Known rows, with every step that occurs:
Q > E > X > C: [ 1.763  3.030 -1.536  0.580  1.440  2.860 -0.042 -0.873 -0.042  4.650
 -5.081 -0.329 -1.897  2.934 -1.419 -1.765 -0.056 -1.639 -2.450]
C > X > E > Q: [ 1.204 -0.847 -2.037  1.734  0.936  0.641  0.885 -0.162  1.712  4.444
 -2.848 -0.417 -1.721  2.801  1.296  1.183  1.076 -3.176 -3.060]
C > Q > E: [ 1.757  0.336 -1.296  1.371 -0.478  1.556  0.678  0.232 -0.294  3.572
 -1.561  1.041 -0.167  2.033  0.061 -2.320  0.783 -2.310 -2.270]
E > X > C > Q: [ 4.003  0.049 -0.251  0.076  1.320  0.870 -1.710 -1.252  0.823  5.422
 -3.103 -1.171 -3.114  1.647  1.517 -2.463  1.451 -3.328 -2.316]
C > X > E > Q > M > L: [-2.403  0.637  0.555  0.086 -0.102 -1.815 -2.206  0.143  0.673  1.286
 -0.753  1.803 -1.239  0.310  2.538  1.634  0.470 -0.348  0.102]
M > X: [-1.264  1.412 -0.761  2.284 -2.178  2.523 -0.314  0.327  0.823  0.037
 -1.444 -0.341  2.821 -0.171 -0.919 -0.356 -2.952  0.985  0.000]
C > X: [ 1.466 -0.098 -0.250  1.520 -2.055  2.054 -2.111 -0.024  0.639  3.131
 -0.215 -0.872 -2.035  1.047  1.183 -0.670  2.066 -3.143 -1.094]
Q > C > X: [ 1.155  0.008 -0.005  0.303 -2.523  2.469 -2.286  0.282  1.655  5.445
 -1.798 -1.000 -2.224  2.344  2.860 -1.397  1.401 -1.823 -1.367]
E > Q: [-0.539 -0.145 -1.346  1.218  0.793  0.571  0.739  0.043  0.991  1.405
 -2.234  0.160 -0.641  0.378 -0.610  1.659  0.223 -1.061 -0.664]
L > M > X > E: [ 1.134  1.241 -1.599  2.858 -1.553  1.153  1.940 -0.067  0.899  2.400
 -3.165 -0.619  1.399  2.353 -0.735  0.100 -3.833 -0.880 -2.227]
Q > E > X: [-0.192  2.133 -1.980  2.634  0.753  2.188  1.243 -1.584 -0.435  2.208
 -4.497  0.571 -0.209  1.602 -2.358 -0.448  0.120 -2.040 -3.567]
E > Q > M: [-1.610 -1.324 -0.504  0.734  0.475 -1.379 -0.239  1.517  0.056  1.077
 -1.676  3.202 -0.720 -0.626  0.802  2.283 -1.007 -0.184  0.778]
M > X > C: [ 0.965  2.529 -0.725  0.407 -0.592  3.042 -1.169  0.416  0.843  3.177
 -2.929 -1.019  0.203  1.702 -0.415 -1.722 -2.179  0.438  0.034]
E > Q > M > X: [-2.180 -0.231 -0.942  2.200 -0.960  0.969 -0.153  1.293  1.111  0.295
 -1.835  1.736  2.448 -0.862  0.171  0.760 -3.624  0.938  0.403]
L > M: [ 1.225  1.362 -0.422  2.175 -2.316  0.374  1.393 -0.008 -0.122 -0.216
 -1.884 -0.485 -0.772 -0.743 -3.244  0.402 -3.041 -1.364  0.719]
M > L: [-2.498  2.694  1.169 -0.115 -1.351 -0.380 -2.324 -0.687 -0.044 -0.759
 -0.185  0.120 -0.140 -0.236  0.386  0.848  0.450  0.935  0.950]
X > E > Q: [ 0.426 -0.326 -1.954  1.461  1.364  0.127  1.678 -0.110  1.222  3.222
 -3.212  0.142 -0.847  2.394  0.347  1.824  0.012 -1.672 -2.425]
X > M > L: [-2.641  1.071  1.195  0.024 -0.332 -1.313 -1.673  0.568 -0.005 -1.062
  0.456  1.797 -0.274 -1.423  0.786  1.522  0.205  1.554  1.606]
X > M: [-0.377 -1.358 -0.036  1.132  0.122 -0.404  0.365  1.864 -0.228  0.205
 -0.244  2.583 -0.369 -1.344 -0.158  1.650 -0.426  0.678  1.147]

Rows:
[-0.721 -0.633 -0.223  1.845 -1.557  0.675 -1.203  1.108  0.833  1.094
 -1.040  1.487  1.954 -0.939  1.289 -0.716 -2.985  0.240  0.196]  C > Q > M > X
[-0.345 -1.857 -0.926  1.105  0.622 -1.326 -0.153  1.353  0.478  3.245
 -2.077  2.758 -1.480  1.051  2.157  1.947 -0.442 -1.640 -0.883]  C > X > E > Q > M
[ 1.587 -1.183  0.315 -0.057  0.890 -1.135 -1.958  0.490 -0.091  3.871
 -2.271  2.253 -2.442  0.205  2.378 -0.622 -0.147 -1.729 -0.385]  E > X > C > Q > M
[-1.638  0.974  0.448  0.745  0.914 -1.004 -1.106 -0.407  0.243  0.533
 -1.091  1.764 -0.777 -0.732  0.725  0.326  0.793 -0.194 -0.579]  C > Q > E > X > M > L
[ 2.859  1.232 -1.702  1.582 -0.484  2.489  0.998  0.378  0.304  4.489
 -2.752  0.298 -0.166  2.343 -0.689 -3.601 -1.262 -2.415 -2.169]  L > M > X > C > Q > E
[ 1.696  2.730 -0.907  1.004 -1.036  2.836 -0.212  0.397  0.966  2.742
 -3.331 -1.295 -0.077  1.224 -1.644 -1.830 -3.641 -0.162  0.302]  L > M > X > C
[ 0.567 -1.983  0.642  0.295 -0.379 -1.803 -1.753  1.167 -0.388  2.179
 -0.556  2.821 -1.351 -0.712  2.456  0.177 -0.246 -1.110  0.522]  C > Q > M
[-1.811  0.583  1.161  0.278 -0.763 -0.782 -2.470  0.488  0.443  0.152
  0.868  1.198 -1.161 -1.008  1.690  0.885  1.267  0.049  1.003]  C > X > M > L
[ 1.163  1.118 -1.821  2.455  1.116  1.707  0.804 -1.813 -0.072  3.324
 -4.261  0.309 -0.895  1.695 -1.196 -1.420  0.841 -3.211 -4.168]  C > Q > E > X
[-3.506  1.128  0.913 -0.273 -0.127 -1.982 -2.124  0.277  0.190 -0.454
 -0.556  2.175 -0.536 -0.940  1.440  1.980 -0.201  0.946  1.374]  E > Q > M > L
[ 2.693  0.912 -1.364  0.672  0.210  2.047  0.364  0.322 -0.181  4.977
 -2.388  0.667 -1.041  2.890  0.249 -3.174  0.739 -2.362 -2.284]  X > C > Q > E
[-0.589  0.377 -1.310  0.129 -0.410  1.529  0.814  0.449  2.596  5.521
 -4.949 -0.189  0.120  3.465  2.364  0.173 -2.074  1.062 -2.088]  M > X > E > Q > C
[-1.956  0.701  1.667 -0.566 -0.736 -2.261 -3.186  0.050 -0.084  0.338
  0.233  1.954 -0.964 -0.887  2.582  0.512  0.370  0.200  1.207]  C > Q > M > L
[-2.596  1.672  0.240  0.905  0.633 -0.703 -0.856 -0.202 -0.011 -0.276
 -1.236  1.968 -0.290 -0.756 -0.120  0.978  0.328  0.585 -0.173]  Q > E > X > M > L
[-0.935 -1.448 -0.876  0.927  0.901 -1.700  0.383  1.385  0.202  2.357
 -2.410  3.144 -0.863  0.757  1.456  2.385 -1.147 -0.599 -0.472]  X > E > Q > M
[-2.616  1.371  0.799  0.651  0.538 -1.103 -1.465 -0.428  0.159 -0.675
 -0.957  1.537 -0.586 -1.312  0.228  1.565  0.352  0.782  0.360]  E > X > M > L
